(in the rows, 128 means zero)
Known rows, with every way that one mark hangs from another
z104(z352(z754(z332 z774))): [167 123 133 138  69 137 116 108 152 157 190 130 191 170 101 132 104  80
 182 110 149 141 131 161]
z354(z332(z754) z774): [ 98  91  89  75 150 130 115 145 148 149 130 112 188 103 162 146 111 117
 111 121 123 102 172 157]
z104(z352(z332 z754)): [155  94  90  88  94 129  86  98 170 170 153 126 166 154 122 146  92  88
 165  90  72 142  94 163]
z332(z354(z774)): [123 156 133 172 139 111 161 118  95 104 117 130 139 148 141 105 120 184
 140 111 123  83 134 133]
z754(z332(z352(z104) z354) z774): [143 157 179 195 123 135 149 135 113  88 129 129  84 124 112 131 125 148
 105 168 167 152 129  89]
z352(z104 z754): [ 71  96 129  98 101 126 136 122 103 154 162 168 121 174 117 130 151  99
 150 136 102 147 102 163]
z104(z352): [133 126 107 101 121 121 142 123  94 145 153 115 192 147 116  98 125  94
 175  80 142  85 103 172]
z352(z104 z754(z332)): [ 90 109 144 134 123 140 137 121 133 146 177 168 123 170 131 166 151 122
 167 135 133 176  86 157]
z352(z104 z332): [ 83 112 115 102 142 106  85 122 128 127 133 133 101 126 143 143 107 115
 118 143 104 123 106 126]
z354(z332(z352(z104 z754(z774)))): [101 111 128  61  82 127 133 157 136 146 146 128  89 130 135  96  93  54
  90 171  94 185 140 129]
z754(z332(z354) z352(z104) z774): [136 171 190 201 119 114 120 122  73 101 136 142 125 121  52 151 161 165
 111 157 177 127 158  82]
z354(z774): [107 133 102 126 134 109 157 120 141 123 123 129 130 137 162  89 124 142
 157 113 140  84 129 156]
z104(z352(z332(z354) z754)): [171 122 115 134 104 129  89  96 119 155 135 133 169 163 101 152  90 109
 147  91  49 144 102 140]
z354(z332 z774): [ 95 137  95  92 152 108 158 150 138 134 138 111 148 115 179  92  83 110
 120 132 115  94 144 154]
z354(z332): [ 98 135 112  91 150 130 141 168  98 155 141 111 157 114 164  79  92  83
 123 123 124  98 135 169]
z332(z354(z774) z754(z352)): [143 116 122 154 150 124 118 102 108 125  87 133 171 106  80 155 187 199
 134  89 144  92 179 102]
z754(z352(z104 z332) z774): [119 129 135 111 111  92  67 113 127 121 117 124  94  99  75 122 115 115
 100 161 123 113 163  86]
z754(z774): [119 140 140 132  96 115 123 146  99 134 137 118 124 130 122  60  96  96
 132 144 161  64 160 159]
z354(z332(z352(z104) z754)): [ 85  78 110  52 159 150 119 158 120 145 116 110 144  90 160 152 145  87
  91 129 133 159 134 130]
z774(z754(z332)): [163 184 138 173 165 151 152 159 134 125 126 115 142 128 161 126 143 166
 161 112 163  85  95 174]

Rows
[158 174 137 208 165 123 170 108 137 100 114 133 140 117 116 141 166 218
 154 102 170 113 143  85]  z754(z332(z354(z774)) z352)
[ 91  78  88  57 157 127 132 139 156 122 121 111 143  98 166 159 141 114
  95 135 115 157 141 116]  z354(z332(z352(z104) z754) z774)
[159 166 111 163 159 105 111  95 151 105  77 122 121 101 108 132 120 196
 120 104 102  99 148  73]  z754(z352(z332(z354(z774))))
[108 101 136  97  74 128 143 120 140 130 141 144  75 156 118  96 128  85
 126 162 122 164 122 128]  z332(z352(z104 z754(z774)))
[ 89  86 114  97 110 120  82 109 155 153 150 155 109 153 129 156 103 103
 130 142  72 164 101 147]  z352(z104 z332 z754)
[155 170 118 152 170 133 184 135 191  80 111 121  95 129 177 155 165 192
 144 136 148 144  79 115]  z354(z774(z754(z332(z352(z104)))))
[ 86 102 151 104  60 113 110 124  99 144 169 160 111 170  95 111 114  85
 130 166 111 133 139 155]  z352(z104 z754(z774))
[143  95 125 108 108 151 115 138 147 132 102 106 125  95 122  81 145  94
 115 129 185 101 168 136]  z332(z352 z754(z774))
[172 103  98 133 132 115  58  85 144 122 115 109 203 132 109 209 105 162
 124  84  83 104 144 114]  z104(z352(z332(z354(z774) z754)))
[187 208 170 225 164 158 152 155  89 113 117 125 141 136 139 136 136 195
 140 114 145  88 105 148]  z774(z754(z332(z354)))
[ 85  97 108  55 127 139 161 152 138 159 137 141 103 132 161 116 123  66
 110 138  94 192 102 141]  z354(z332(z352(z104 z754)))
[117 115 127 142 113 119 175  96 137 107 124 158  83 172 133 134 145 161
 122 129  83 180  99  99]  z332(z352(z104 z754) z354(z774))
[122 141 151 152 118 131 147 137 149 105 142 125  87 121 138 116 139 112
 132 161 190 151 123 105]  z754(z332(z352(z104)) z774)
[153 154 101 109 159  88 100 108 164 102  91 122 111 112 110 171 149 191
 108 138  82  98 121  99]  z354(z774(z754(z352(z104 z332))))
[205 210 159 215 178 170 182 160 133  98  85 107 105 118 154 119 159 195
 139 105 154 117  87 123]  z774(z754(z332(z352 z354)))
[126 114  97  69 129 152 172 160 160 165 117 117 112 119 184  73 102  70
 127 118 106 167 117 151]  z354(z332(z352(z754)))
[105 117 147 142 116 122  84 105 109 136 136 161  98 165 106 173 101 142
 110 137  51 168 109 122]  z352(z104 z332(z354) z754)
[148 168 139 150 172 154 173 155 156 103 120 121 102 126 160 147 175 159
 137 129 157 135  70 128]  z774(z754(z332(z352(z104))))
[ 83  81  96  57 154 108 103 123 120 140 128 129 177  87 106 187 168 132
 100 127 122 127 179 112]  z354(z332(z754(z352(z104))) z774)
[173 176 166 212 130 153 159 143 132  99 110 113  87 113 131  85 118 145
 121 138 179 125 138 101]  z754(z332(z352 z354) z774)
[140 105 123 119  71 125  71 115 167 156 133 134  87 134 127  98  62  83
 122 153  94 122 151 148]  z352(z332 z754(z774))
[156 176 157 202 167 140 159 128  98 124 112 130 139 108  96 131 169 174
 152  97 182 111 128 102]  z754(z332(z354) z352)
[168  77 102  91  90 122  20 108 139 151 135 100 200 114  89 162  86  75
 118 118 123  89 164 142]  z104(z352(z332(z754(z774))))
[127 125 167 147  76 129 141 122  98 118 126 151  77 160  91 105 131 118
 101 161 106 167 131 114]  z332(z352(z104 z754(z774)) z354)
[106 129 136 139 160 147 174 133 152 115 141 134  98 120 168 134 171 132
 151 131 180 167  80 115]  z754(z332(z352(z104)))
[ 82 123 116  69 158 128 162 167 111 133 128 119 112 108 170  98 112  91
 106 137 120 153 110 129]  z354(z332(z352(z104)))
[158 125 165 164 109 127  82 123  60 133  96 126 169  98  42 119 165 144
 111 118 166  76 210 109]  z332(z354 z754(z352 z774))
